Each row comes from the steps of one path. Every step used is in the known rows, and no mark comes twice. Write the path behind each row, first mark first.
Known rows
b-z-s: [ 0.46  0.26  0.12 -0.80  2.21  0.80 -0.93 -1.82 -1.72 -1.56 -1.27 -1.84
  2.10 -0.83 -0.39 -0.98  1.16  1.23 -1.55  1.90 -0.50]
t-q-u: [-0.49  0.37 -1.04  0.05 -0.66 -1.53 -0.82  1.90  3.23 -1.05 -0.72 -0.22
 -0.79  0.78 -1.57 -0.66 -2.39 -3.26  0.95 -1.03  0.05]
q-z-s-u: [ 0.52  0.48 -0.23 -3.03 -0.78  3.45  1.05 -2.05 -1.39  1.93 -2.22  1.66
  1.81 -1.08 -3.08  0.83  2.68 -1.35 -1.25  1.12 -2.16]
s-z: [ 1.65  3.16 -1.43 -2.03 -1.35  0.69 -1.30  0.62  0.74 -1.08 -2.51 -1.18
  0.79 -0.44  0.18  1.08  3.44  0.72  1.08 -0.51 -0.49]
b-u: [-0.18  0.01 -1.08 -0.29  2.03 -0.61 -0.62  2.09  4.77 -1.49  0.94 -1.78
  0.14  0.50 -0.73 -0.17  0.26  1.55  2.34  0.45 -0.10]
s-z-b: [ 0.05 -0.30 -0.35 -2.35 -1.83  1.10 -2.42  0.96 -1.06 -1.14 -5.06 -0.04
  1.23 -0.96  2.43  0.57  2.00  1.78 -0.15  0.34 -0.46]
q-u-b: [-0.37 -4.21  1.26 -0.38  0.80  1.01  0.65  2.44  5.81 -0.98 -1.64  0.21
 -1.15  0.55 -1.25 -0.07 -4.07 -3.07  1.24 -0.10  0.42]
t-q-u-b-z: [ 0.17 -1.64 -0.10  2.57  0.69 -0.89  0.67  1.14  3.10 -1.37  2.95 -0.71
 -1.31  0.71 -0.88 -0.65 -2.87 -1.88 -1.35  0.22  1.70]
b-z: [ 0.07  1.26 -1.42 -0.05  0.94  0.71 -0.02 -0.63  2.05 -2.82  0.25 -1.87
  1.60 -0.20 -1.51 -0.36  1.52  1.12  0.59  0.72 -0.01]
t-q-u-b: [-0.03 -2.11  0.30  0.78 -0.11 -0.48  0.58  2.06  4.11 -0.33  0.01 -0.57
 -2.47  0.67 -0.09 -0.53 -5.03 -3.24  0.92 -0.86  1.75]
q-t: [-0.92  1.10 -1.86  0.90 -0.14  1.70 -0.46  0.44  2.08 -0.93 -2.27  0.45
 -0.61 -0.24 -0.57  0.83  2.15 -2.27  2.22 -0.77 -0.06]
z-s-u: [-0.31  1.87  0.02 -1.92 -0.28  2.52 -0.34 -1.52 -0.46  0.44 -2.47 -1.02
  1.80 -0.97  0.34  1.06  1.33  0.71  1.00  0.69 -1.68]
t-b-z-s-u: [ 0.47  0.30  0.83 -0.48  2.12 -0.98  0.66 -2.52 -2.66  0.78  2.19  0.56
  2.31 -0.32  1.29  0.56  2.30  2.02  0.03  0.61 -2.61]
q-t-s: [-0.95  1.46 -0.50 -0.32 -0.41 -0.94  0.45  0.03 -1.93  0.13  0.33  1.41
 -1.48 -0.22  0.22 -0.41  0.74 -1.54  1.08 -1.56 -0.21]
z-s-t: [-0.31  1.40  0.51  0.26  0.22  0.79 -1.61 -0.88 -1.13  1.51 -3.31 -1.23
  1.08  0.39 -0.30 -0.60 -0.16  0.85  2.02 -0.36 -0.41]
s-u: [-0.88  3.04 -1.25 -1.07 -1.83  2.41  0.47 -0.29  3.25 -0.87 -1.33 -1.02
  1.19 -0.08 -0.75  1.76  1.83  0.55  2.95 -0.37 -1.36]
q-t-s-u-b: [-0.92  0.73  0.53  1.06 -1.15  1.14  2.19 -0.50 -0.86  1.44  2.60  1.67
 -2.18 -0.37  1.59  1.91  0.23 -1.04  0.90 -1.59  0.21]
t-b: [ 0.37 -1.13  0.20 -1.84  1.70 -1.89  0.86  0.23  1.86 -0.14 -1.63  0.00
 -0.36  0.74  1.48 -0.50 -1.21 -0.51  4.52 -1.54 -0.90]
q-u-b-z-s: [ 0.34 -4.75  2.23  0.02  2.96  0.75 -0.15  0.36  1.33 -0.69  0.69  0.04
  0.46 -0.45 -1.28 -1.00 -2.90 -1.46 -3.46  2.38 -0.03]
q-u-b-z: [-0.17 -4.01  0.88  0.81  1.33  0.76  0.88  1.53  5.20 -2.09  1.89 -0.02
 -0.06  0.45 -2.51 -0.47 -2.29 -1.56 -1.06  1.15  0.33]
u-b-z-s: [ 0.94 -2.17  1.48 -0.12  3.26  1.95  0.56 -1.58 -0.53 -0.81 -0.44 -2.42
  0.44 -0.80  1.01 -0.80 -1.48  0.94 -1.91  1.93  1.32]
u-b-z-s-t-q: [ 0.65  1.40  0.64  4.43  1.05 -0.72 -0.50 -1.86 -3.24  1.84  1.91 -2.51
 -0.62  0.73  1.80 -1.02 -1.64  1.86 -0.81 -0.36  2.58]
t-q-z-b: [-0.50 -1.69 -1.12 -1.28 -1.82  0.28  0.07 -0.27 -1.59  0.15 -4.21  1.34
 -0.61 -0.33 -0.22 -0.86 -1.24 -1.64 -1.06  0.00  0.49]
t-s-u-b: [-0.28  0.15  1.25 -1.37 -0.74  0.59  2.87 -0.79  0.19  0.65  1.59 -0.40
 -1.05 -0.07  1.62  0.77 -2.32  0.94  1.54 -1.24  0.28]

Which path is each row?
[-0.57  0.35  0.38 -0.98 -2.27 -1.39 -1.79  0.55 -5.72  0.63 -1.62  3.10
 -0.50 -1.14  3.51  0.67  3.09  0.57 -1.77 -0.83 -0.31]  q-t-s-z-b
[-0.03 -0.54 -0.93  2.13  1.85 -1.85  0.44 -0.38 -0.04 -0.78  2.59  1.90
 -0.34  0.30  0.64  0.28  3.25 -1.03  1.66 -0.88 -0.78]  q-t-b-z
[ 0.18  4.18 -0.82  3.48  0.21 -1.79 -1.51 -2.26 -4.16  0.93  1.23 -1.86
  1.07  0.74  0.15 -1.17  1.02  2.13 -0.65 -0.05  0.66]  b-z-s-t-q
[-0.01  2.54 -0.12  0.02  0.41  2.13 -0.37 -2.49 -1.61 -0.89  0.50 -1.07
  2.98 -0.98 -0.84  0.68  3.39  2.06 -1.68  1.96 -1.37]  b-z-s-u
[ 1.60  3.37 -0.08 -3.72 -1.21 -1.68 -0.31  0.29 -3.00  0.15  0.16  0.07
 -0.01 -0.44  0.92 -0.16  1.93  1.69 -0.17 -1.06 -0.29]  t-s-z
[-0.11  0.56  1.07  0.36 -0.12  0.25  2.84 -1.61 -0.98 -0.57  5.08 -0.60
 -0.01 -0.40  0.42  0.72 -0.74  2.40 -0.80 -0.14  0.39]  t-s-u-b-z
[ 0.73 -2.63  1.38  1.75  2.11 -0.82 -0.30 -0.18 -0.38  0.05  1.85 -0.69
 -0.75 -0.06  0.12 -1.28 -3.57 -1.76 -4.12  1.50  1.23]  t-q-u-b-z-s
[-0.79 -4.96 -0.02 -1.80  1.09  0.12 -0.36  1.57  2.20 -0.08 -1.51  2.11
  0.33 -0.32 -1.81 -0.55 -0.02  0.26 -1.10  1.94 -0.45]  q-z-b-u
[-0.01 -0.59  1.43 -0.64  0.40  3.51  1.13 -1.24  0.40  1.14 -2.04 -1.57
  0.13 -0.91  1.83  1.14 -1.38  0.44  0.62  0.61  0.01]  z-s-u-b
[-0.48 -0.33  0.29  0.14 -0.03 -3.27 -2.38  2.02 -3.88  0.81  2.16  3.52
 -0.70 -0.66  3.17  0.42  3.76  2.40 -2.63  0.29 -0.45]  q-t-s-z-b-u
[ 0.55 -1.69 -0.12  1.04  1.50  1.72  1.17 -0.53  3.04 -2.03  0.82 -2.50
 -0.24 -0.04 -0.25 -0.14 -0.95  0.75  0.24  0.64  1.56]  u-b-z
[-1.10 -1.36 -0.88  2.17 -1.18 -2.16 -1.02  1.27 -0.56  2.24  0.97  2.00
 -0.64  1.43 -1.30 -0.91 -0.24  0.92 -0.12 -0.18  0.53]  s-t-q-z-b-u
[-0.23 -0.34  0.13  5.34 -0.60 -1.89 -0.20  1.21  2.78  0.30  4.06 -0.14
 -1.16  1.92 -1.82 -0.48 -2.42 -0.88  0.09 -0.88  1.70]  s-t-q-u-b-z
[-0.93  3.03  0.03 -2.24 -1.44 -0.28  1.66 -0.80 -0.69 -0.21  0.99  0.10
  0.56 -0.24 -0.03  0.67  0.49  1.34  2.19 -1.14 -1.29]  t-s-u
[-0.15 -0.82  1.09 -2.82  0.49 -3.58 -2.04  1.87 -3.07  0.15  1.43  1.50
  0.28 -0.43  3.10 -0.33  1.05  4.23 -1.77  0.46 -0.47]  t-s-z-b-u
[-1.13  1.89 -0.99  2.69 -1.99 -2.15 -1.52  2.03  2.56  0.70  0.17  0.43
 -0.66  2.02 -2.31 -0.42 -1.82 -2.04  2.75 -2.00 -0.09]  s-t-q-u
[-0.46 -0.90  0.41  3.59 -1.50 -1.05 -0.25  2.19  3.68  1.73  0.98 -0.01
 -2.17  2.11 -0.75 -0.27 -4.17 -2.34  2.30 -1.94  1.70]  s-t-q-u-b
[ 0.10  0.51 -0.39  1.56 -0.31  2.81  1.72 -1.37  3.27 -1.50  2.55 -1.76
  0.65 -0.24 -0.50  1.76  0.83  1.73  0.33  0.69  0.38]  s-u-b-z
[-0.14  0.07  1.10 -3.84 -1.89 -1.70 -1.53  0.50 -4.97 -0.15 -2.80  1.11
  0.72 -1.04  3.64 -0.34  0.82  2.51 -1.23 -0.48 -0.38]  t-s-z-b
[ 0.89  1.26 -2.37 -1.19 -1.38  0.34  1.21 -0.38  0.18  0.42 -1.47  0.02
 -1.03  0.16 -2.62 -0.61  0.22 -2.82  0.30 -0.68  0.58]  t-q-z
[-0.74 -4.19 -0.13 -2.76 -1.03  2.04  0.47  0.24  0.41 -0.43 -5.42  1.81
  0.52 -0.77 -1.39 -0.51 -0.56 -1.44 -0.41  0.92 -0.57]  q-z-b
[ 1.35 -0.19  0.09 -0.55 -0.87  2.63  2.26 -2.23 -2.57  3.41 -0.24  0.31
 -1.33 -0.81 -0.11  0.73 -0.90 -1.86 -1.94  0.37  0.73]  t-q-z-s-u-b
[-0.19  1.29  0.08  3.35  0.26 -2.47 -2.41 -0.13 -1.94  1.02  2.10  0.32
  0.91  1.17 -2.12 -1.42 -0.45 -0.46 -2.17  0.21 -0.39]  b-z-s-t-q-u
[ 0.68  3.70 -0.93 -1.10 -1.69 -1.16 -0.72  0.47 -4.12  0.80  0.84  1.91
 -1.08 -0.70  1.21  0.66  4.47 -0.28 -0.60 -1.43 -0.43]  q-t-s-z
